Each row comes from the steps of one path. Every step used is in the known rows, and no mark comes twice. Write the path behind each row, first mark first.
Known rows
vekot fedig: [  3.4 -36.8 -36.7   0.1  29.8  -6.9 -41.7  33.7 -20.0  -2.2 -22.6 -28.7
 -10.5   0.2  47.6  -0.6 -21.3   8.6 -18.8 -15.8]
vekot norom gidat fedig: [ 19.8 -41.3 -46.4 -14.6   7.4  44.3  10.8  -9.7  19.5   4.0 -13.8 -30.5
 -10.2  -8.5  57.2 -33.3 -10.4 -12.2 -12.1 -13.0]
vekot norom: [ 10.3 -18.2 -66.7  -5.3  31.8  13.1 -15.6  13.2  -1.2  -3.7 -13.3 -48.9
  -9.9  -1.3  41.8  10.5 -27.6  -5.9 -39.5  -2.8]
gidat fedig norom patuvil: [ -6.3 -41.0 -27.7  -5.3 -15.9  34.4 -12.5  -7.9  12.5  12.3 -10.1 -37.9
  36.0 -19.4  32.5 -40.2 -31.5  26.9  -6.3 -13.3]
gidat fedig norom vekot patuvil: [ 10.8   0.0 -31.1  14.3 -17.5  45.2  -2.5  -1.6  -8.8   3.1 -19.2 -33.8
  25.0  -7.3   3.7 -23.6 -28.7  19.4  42.7 -32.1]
bises gidat fedig norom vekot: [ 22.8   2.9 -39.2  -0.8  -4.0  26.9   5.6  -2.6 -40.5 -10.9  -6.8 -24.9
  21.6 -16.4   9.4  -3.8  18.3  10.6  63.5  -8.3]
patuvil ratab bises: [  6.0 -12.6 -16.5  -0.8  14.2 -27.1 -41.2  14.3 -15.2  -3.1 -10.6   8.1
  -5.9   1.3  -6.2  30.9 -68.9 -21.9 -39.2   1.2]
gidat fedig norom vekot patuvil ratab bises: [ 16.6   3.7   3.2  20.4 -30.2  28.6   1.3 -17.1 -16.1   2.9 -16.2  11.4
  19.9  -2.3 -17.9  -4.6 -61.4  -2.9  20.5 -13.8]
ratab patuvil: [-46.7 -25.4 -76.7 -11.6  22.4   3.8 -46.6  25.6   8.5   7.2 -21.1 -39.5
   7.1 -13.8   9.0  20.5 -47.4  -4.5 -14.0 -35.7]
bises gidat fedig norom: [ 12.1   0.6 -26.4   0.7  10.2  16.7  10.4   1.2 -37.9  -7.2 -10.6 -35.9
  35.3 -19.3  -6.5 -15.8   2.6   5.0   8.2  -1.1]
patuvil ratab bises gidat fedig: [ 12.7 -11.6  -3.3   1.4   3.4  -7.2  -4.2   0.6 -46.2 -15.1 -10.3  24.1
  -5.5  -6.4 -32.5  -4.0 -30.3 -20.9 -24.8  11.4]
gidat fedig: [  1.2 -31.5 -28.1 -10.6   9.4  -1.9 -29.3  15.8 -12.6  -2.3 -12.1 -26.1
   1.9  -6.6  21.7 -41.1 -33.3   4.5  -9.6 -13.0]
ratab bises gidat fedig norom patuvil: [ -7.8 -22.5 -22.4  -5.1 -15.4  48.5  19.5 -10.4 -21.5   1.9 -24.3  -8.4
  45.7 -24.6 -21.5 -13.2 -13.2  15.4 -29.3  12.2]
bises gidat: [  4.8  -1.1 -59.5  -2.7  31.3   1.0 -25.2  28.5 -34.5 -13.7 -13.4 -31.5
  -2.4  -7.7 -15.8  31.5  -2.8  -0.5 -11.1 -10.1]
norom fedig: [  7.4 -36.0 -42.2  -3.2  13.5  -8.2 -40.5  20.3  -0.9   4.5  -1.9 -31.4
  22.4  -6.2  -8.9  -1.2 -20.7  21.4 -13.0 -29.3]
fedig norom patuvil: [ -6.6 -25.2 -49.8  -2.3   2.1  26.1 -29.0   5.0  17.8  15.4 -11.3 -46.0
  34.1 -15.2  26.9  14.8 -35.9  23.9 -13.6 -18.1]
ratab bises gidat: [ -1.3   3.0 -44.5  -9.2  26.3   2.2 -14.8  27.8 -41.7 -14.8 -28.8  -8.0
  10.8  -8.5 -36.9  37.2 -18.0 -10.4 -40.7   8.0]
gidat fedig norom vekot patuvil ratab: [ 22.8   0.6 -12.7  25.8 -24.1  27.9  -9.7 -15.9  -8.9   3.0  -2.4 -10.6
   5.5  -1.9   1.9 -11.9 -46.3   5.8  52.0 -31.6]
gidat fedig norom patuvil ratab bises: [  0.7 -36.4   6.2   1.0 -28.3  18.6  -7.2 -23.2   5.1  12.7  -6.7   8.3
  29.2 -13.2  10.2 -21.2 -63.1   4.2 -27.6   4.6]

Which path is each row?
[ 15.8  20.1 -20.2  22.3 -12.5  20.5 -14.9  -3.4 -10.6   2.3 -18.1   1.5
  17.6  -0.2 -22.6  48.8 -64.8  -7.8  12.8 -18.7] => fedig norom vekot patuvil ratab bises
[ 14.8  -8.3 -42.2  -9.7  14.6  20.1 -15.6   5.0  17.4  12.7 -12.4 -44.8
  34.8 -15.2  32.1  27.7 -22.0  -6.9  14.8 -28.0] => fedig norom gidat
[  5.1  -5.4 -26.7   9.8  -3.7  21.6  -4.0 -11.3 -15.8   1.7  -9.7   4.9
  24.1 -15.6 -28.5  52.6 -32.6  -2.6 -28.6   6.3] => fedig norom patuvil ratab bises gidat
[ -0.6 -35.2 -15.1   1.4 -17.1  21.4  -6.5 -10.3 -22.4  -5.7 -10.3  28.4
  -8.4 -10.8 -27.0  -6.2 -31.5  -1.1 -32.8   5.5] => norom patuvil ratab bises gidat fedig
[  9.3  19.6 -24.5  12.5 -18.5  58.0  29.3  -4.3 -41.4 -10.1 -32.2  -5.2
  35.0 -12.6 -50.2   2.0  -9.4   7.6  18.0  -5.6] => ratab bises gidat fedig norom vekot patuvil
[ -0.2 -25.6 -37.0   0.4 -10.1  45.9   9.1  -8.0 -13.5   2.3 -10.5 -31.1
  33.0 -23.9   0.1 -19.6   2.1  26.2   0.5  -6.9] => bises gidat fedig norom patuvil
[ 12.0 -24.8 -18.4  13.4 -16.1  28.5   2.5 -21.7 -13.5   2.7   5.5  -9.1
  14.5 -18.6  -1.8  -7.4 -14.7  11.6  10.7  -8.8] => bises gidat fedig norom patuvil ratab
[  8.5 -26.6 -13.8  16.9  -1.8  25.6  -0.4  -7.1 -27.2   0.4 -17.7  12.0
  14.3 -11.6   4.0  39.0 -17.2   5.7 -30.9   7.7] => vekot fedig norom patuvil ratab bises gidat
[ 16.2   3.9 -15.8  19.7 -20.1  33.0   3.0  -5.2 -42.1 -15.5 -20.1  32.5
 -18.4   1.4 -55.2   7.2 -28.4  -8.7  15.4 -13.3] => norom vekot patuvil ratab bises gidat fedig
[ 17.4 -38.4 -57.9  -0.8  19.7  15.1 -11.6   4.1   7.1   2.8  -1.3 -41.5
   9.6  -3.2  16.6  -3.2 -10.2  13.7 -36.9 -14.6] => vekot norom fedig
[  5.8   3.7 -11.5  -6.3   4.0  19.5  20.9   1.5 -45.7  -8.3 -23.1 -13.0
  48.9 -19.4 -26.8 -10.2 -12.3  -4.2 -23.1  18.9] => ratab bises gidat fedig norom
[  8.7 -38.6 -31.0 -17.3   2.3  20.8 -18.9   5.6  13.2   6.2 -13.7 -20.6
   1.8  -9.7  31.4 -31.9 -19.2  -5.9  10.7 -27.4] => norom gidat fedig
[ 14.4  19.4 -39.0  22.5  -3.6  24.2 -13.6   9.4 -37.9 -15.3 -21.1  22.4
 -19.3   5.5 -59.6  60.5 -31.8 -12.4   8.5 -18.3] => norom vekot patuvil ratab bises gidat
[ 10.2  15.9   7.9  27.1  -9.2  31.4  27.4 -12.8 -38.6  -5.0 -20.1   6.6
  28.8  -8.8 -66.4   1.5 -41.0 -12.9 -29.3  -1.0] => vekot patuvil ratab bises gidat fedig norom
[ -0.6 -12.8 -21.6 -11.2  10.2  10.5   3.3  13.1 -46.5 -14.4 -26.0   1.3
  12.9 -10.6 -31.1 -16.1 -13.2  -7.7 -35.0  13.6] => ratab bises gidat fedig
[ 14.8 -33.1 -50.7  -0.9  14.0   2.2 -46.1  28.5 -23.1  -7.3 -18.0 -17.9
 -21.8   2.9  63.7  11.4  -6.0  15.2  37.0 -22.3] => norom vekot fedig
